Each row comes from the steps of one path. Every step used is in the known rows, and no mark comes twice. Write the path behind each row, first mark first.
Known rows
doto/ditu: [ 5  1  0  1  0  1  0 -1  4 -6  8 -3  1  4 -2  3 -2  7 12 -5 -3  5 -6]
kotazo/biga/tanun: [ -3   4  -4   4   5  -9  -6  -3  -7   4  -1 -18  -4   3  -3   6  -2   8
  14   0  -3 -13 -13]
doto/ditu/biga: [  4   2  -5   3   4   5   1   2   9   6   9 -15   7   4  -2   1  -4  12
  19  -6  -3   5 -10]
ditu/doto: [  2   1   6   2   0   3 -12  -6   1  -8   8  -3   1   1  -1   1   3  14
  -5  -3  -2  -1  -3]
tanun/doto: [ -2   0   5   3   7   0 -10  -3  -3  -7   4   2   0   0  -3   3   5   4
  -6  -4  -4  -5  -3]
kotazo/biga/poper: [  0   5  -6   1   5  -6  -1  -3  -4  -4   5 -12  -4  -1  -6   5   0  20
   6   6  -5  -2  -3]
tanun/biga/ditu/doto/luso/vekad: [  6   2   7   1  21   0 -11   4  10 -13   9  -9  -3   4  -3   1   3  29
 -12  -3  -7 -11   5]
luso/vekad: [ 1 -2 -1 -7 -1  6 14  6  5 -4  4  2  3 -2  1  1  1 -2  2  1  1  7 10]
biga/luso: [ 7  0  5  1  7  5  3  3  2  0  3 -7  1  0  6 -3 -2 -1 -2 -2 -4  6 -3]
tanun/biga: [ -2   8  -3   2   5  -3  -3  -2   3   6  -4 -11  -1   3   2  -3  -4   5
  -5  -3  -1  -2  -2]
biga/ditu/doto/luso/vekad: [  8  -6  10  -2  17   3  -7   5   8 -19  12   0  -2   1  -5   4   7  24
  -7  -1  -5  -9   7]
ditu/doto/luso: [  2  -4   7   2  13   3 -10  -3   4  -7   8   5   6   0  -6   1   5  17
 -14  -2  -4  -6  -4]
doto/ditu/biga/tanun: [  7   4  -3   5   6   0  -7   1   5  12  10 -23   0   5  -6   0  -5  13
  29  -4  -2  -7 -18]
kotazo/biga/ditu/doto/luso: [  3  -1   6   7  21  -7 -19  -2   0 -16   8 -10  -1   5  -5  10   5  34
  -7  -3 -10 -17  -8]
luso/doto/ditu/biga/poper: [  8   5  -5   3   4   4  -6   1   9   5  15 -31  -1   2  -6  -2  -3  29
   4   2  -3  14 -10]
kotazo/biga: [ -4   2  -6   2   4  -4   2  -2  -2  -3  -2 -10   3   1   1   8  -1   8
   4  -1  -5  -1  -5]
ditu/biga/poper: [  3   3  -4   0   4   2  -2   1   3  11   8 -16  -1  -2  -6  -4  -1  20
   7   6   0   2  -3]
tanun/biga/poper: [  2  10  -4   0   6  -4  -5  -3   0   4   3 -14  -7   1  -6  -6  -3  19
  -1   5  -1  -2   0]
poper/biga/tanun/doto/luso/vekad: [  0  -2   5  -2  28   4   0   2  -4  -3   9   5   1  -2 -11   3   4  19
 -14  -3  -1 -17  -5]
luso/biga: [  1   3   2   4   5   0   2  -1   4  -1  -3   4  -6   1   0   1   5   1
 -12   1   3  -1   1]
kotazo/biga/tanun/doto/luso/vekad: [ -3  -4   0   1  24  -2  -2   3  -2  -9   6  -7   3  -1 -11   9   5  11
   2  -1  -8 -16  -5]
poper/biga/ditu/doto/luso: [  6   1  12   5  24  -1 -17  -3  -2 -11  11   2  -4   4  -6   2   4  39
 -22  -5  -3 -18  -8]
tanun/doto/luso/biga: [ -1  -3   7   7  25   0  -7  -2   3  -8   2  14  -1  -1  -6   4  12   7
 -27  -1  -3 -11  -4]
poper/biga: [ -2   4   1   0   7   2   5  -2  -4   2   1   3   0   1   0   0  -2  15
 -13  -3   3  -2  -5]

Write each row's path
[  5   3   6   6   9  -4 -17  -5  -3  -8  12 -10  -6   5  -9   4   1  12
  17  -6  -6 -12 -15]
biga/tanun/doto/ditu
[  3  -7   5  -5  12   9   3   3   9 -12  11   5   9  -3  -5   2   6  15
 -14  -1  -2   1   6]
ditu/doto/luso/vekad
[ 11   2   1   4  10   9   4   6  11   6  12 -20   8   4   4  -2  -6  12
  15  -8  -7  10 -13]
doto/ditu/biga/luso
[  8   6   6   2  13  11   1   2   4  -3  10 -20   0   5   7   0  -6  21
 -18  -9  -4  16 -15]
poper/biga/luso/doto/ditu
[  3   1   4   4   8   1 -11  -5   2 -14  12   0   1   4  -4   5   3  10
   5  -9  -8   1  -9]
tanun/doto/ditu
[  3   0   4   6  20  -5  -4   0   2   4  -2   4  -8   0  -9  -1   6   4
  -9   5   4 -17  -8]
doto/luso/biga/tanun
[  0  -3   3   7  26  -2 -15   2   1  12   5 -12   4  -1 -10   1   4  13
   2  -1  -4 -21 -15]
ditu/biga/tanun/doto/luso
[  3   6   5   3  11  -4  -7   1  -6  -4   3  -2  -9   5   0   3   0  24
  -8  -2   0 -12  -4]
poper/biga/ditu
[  4   4   7   1  13   7   6   2  -3   2   4  -4   1   2   5  -2  -4  12
 -15  -4  -1   3  -7]
poper/biga/luso
[  0   6   2   1   8  -2  -4  -2  -9   8   2  -6  -7   2  -5   0  -3  14
  -2  -2   4 -15 -11]
poper/biga/tanun
[ 11   0   0  -3  10  15  16  11  16   2  15 -18  11   2   5   0  -5  11
  16  -6  -6  18  -3]
doto/ditu/biga/luso/vekad
[  6   4   0   4  13   1 -12  -3   4  -2  20 -15   0   2 -11   2   2  30
  15  -3  -8   2 -11]
tanun/doto/ditu/biga/poper
[  3   9   2   6   9  -9 -13   1   1  -1  -3 -16 -11   7   2  -1  -3  16
  -1  -3  -4 -12  -1]
tanun/biga/ditu
[  4   2   0   1  -1   2  -5   0   6  -6   7 -16   0   4   0   2  -2  10
  -2  -5  -3  13  -8]
luso/doto/ditu
[  9   1   6   7  18   9  -7   2   8   0  15 -19   8   4   3   2   0  17
   7 -11 -12   7 -15]
tanun/doto/ditu/biga/luso
[ 0 -7 -1 -6 12  6 15  9  8 -4  3  9  8 -4 -5  1  3  1 -6  2  0  2  9]
doto/luso/vekad
[  3   6   6   1  13   9   2   2  -1   3   3 -17  -1   1   9  -3  -4  15
 -29  -5   0  11  -8]
poper/biga/luso/doto
[  8   5  13   9  10  -4 -21  -5   3 -16   7  -5 -14   6   0   4   9  24
 -13  -2  -2 -11  -2]
luso/biga/ditu/doto
[  5   6  11   4  11  -1 -19  -5  -5 -11  11  -8  -9   6  -1   3   3  35
 -14  -7  -2 -13  -6]
poper/biga/ditu/doto
[  2   0  -1  -3  10   7  17   7   5  -6   3 -15   7  -1   7   5  -3   5
   4  -2  -8   9   2]
kotazo/biga/luso/vekad
[  1  -5   1   0  26   5  -2   7   5   7   9 -10   6  -3 -10   2   5  11
   3   0  -3 -15  -4]
ditu/biga/tanun/doto/luso/vekad
[  6   0   8   8  23  -7  -8   5   5  -8  -1   8 -11   3  -4   3   9  13
 -15   3  -1 -15  -1]
doto/luso/biga/ditu
[  3   3  -5   4   5   5  -5   2  12   8   8 -28   5   5   2   2  -3  15
   0  -6  -3  14 -12]
luso/doto/ditu/biga
[ -1  -5   5   3  20   0 -10  -1   0  -8   4  10   5  -2  -7   3   7   6
 -14  -2  -6  -8  -3]
tanun/doto/luso
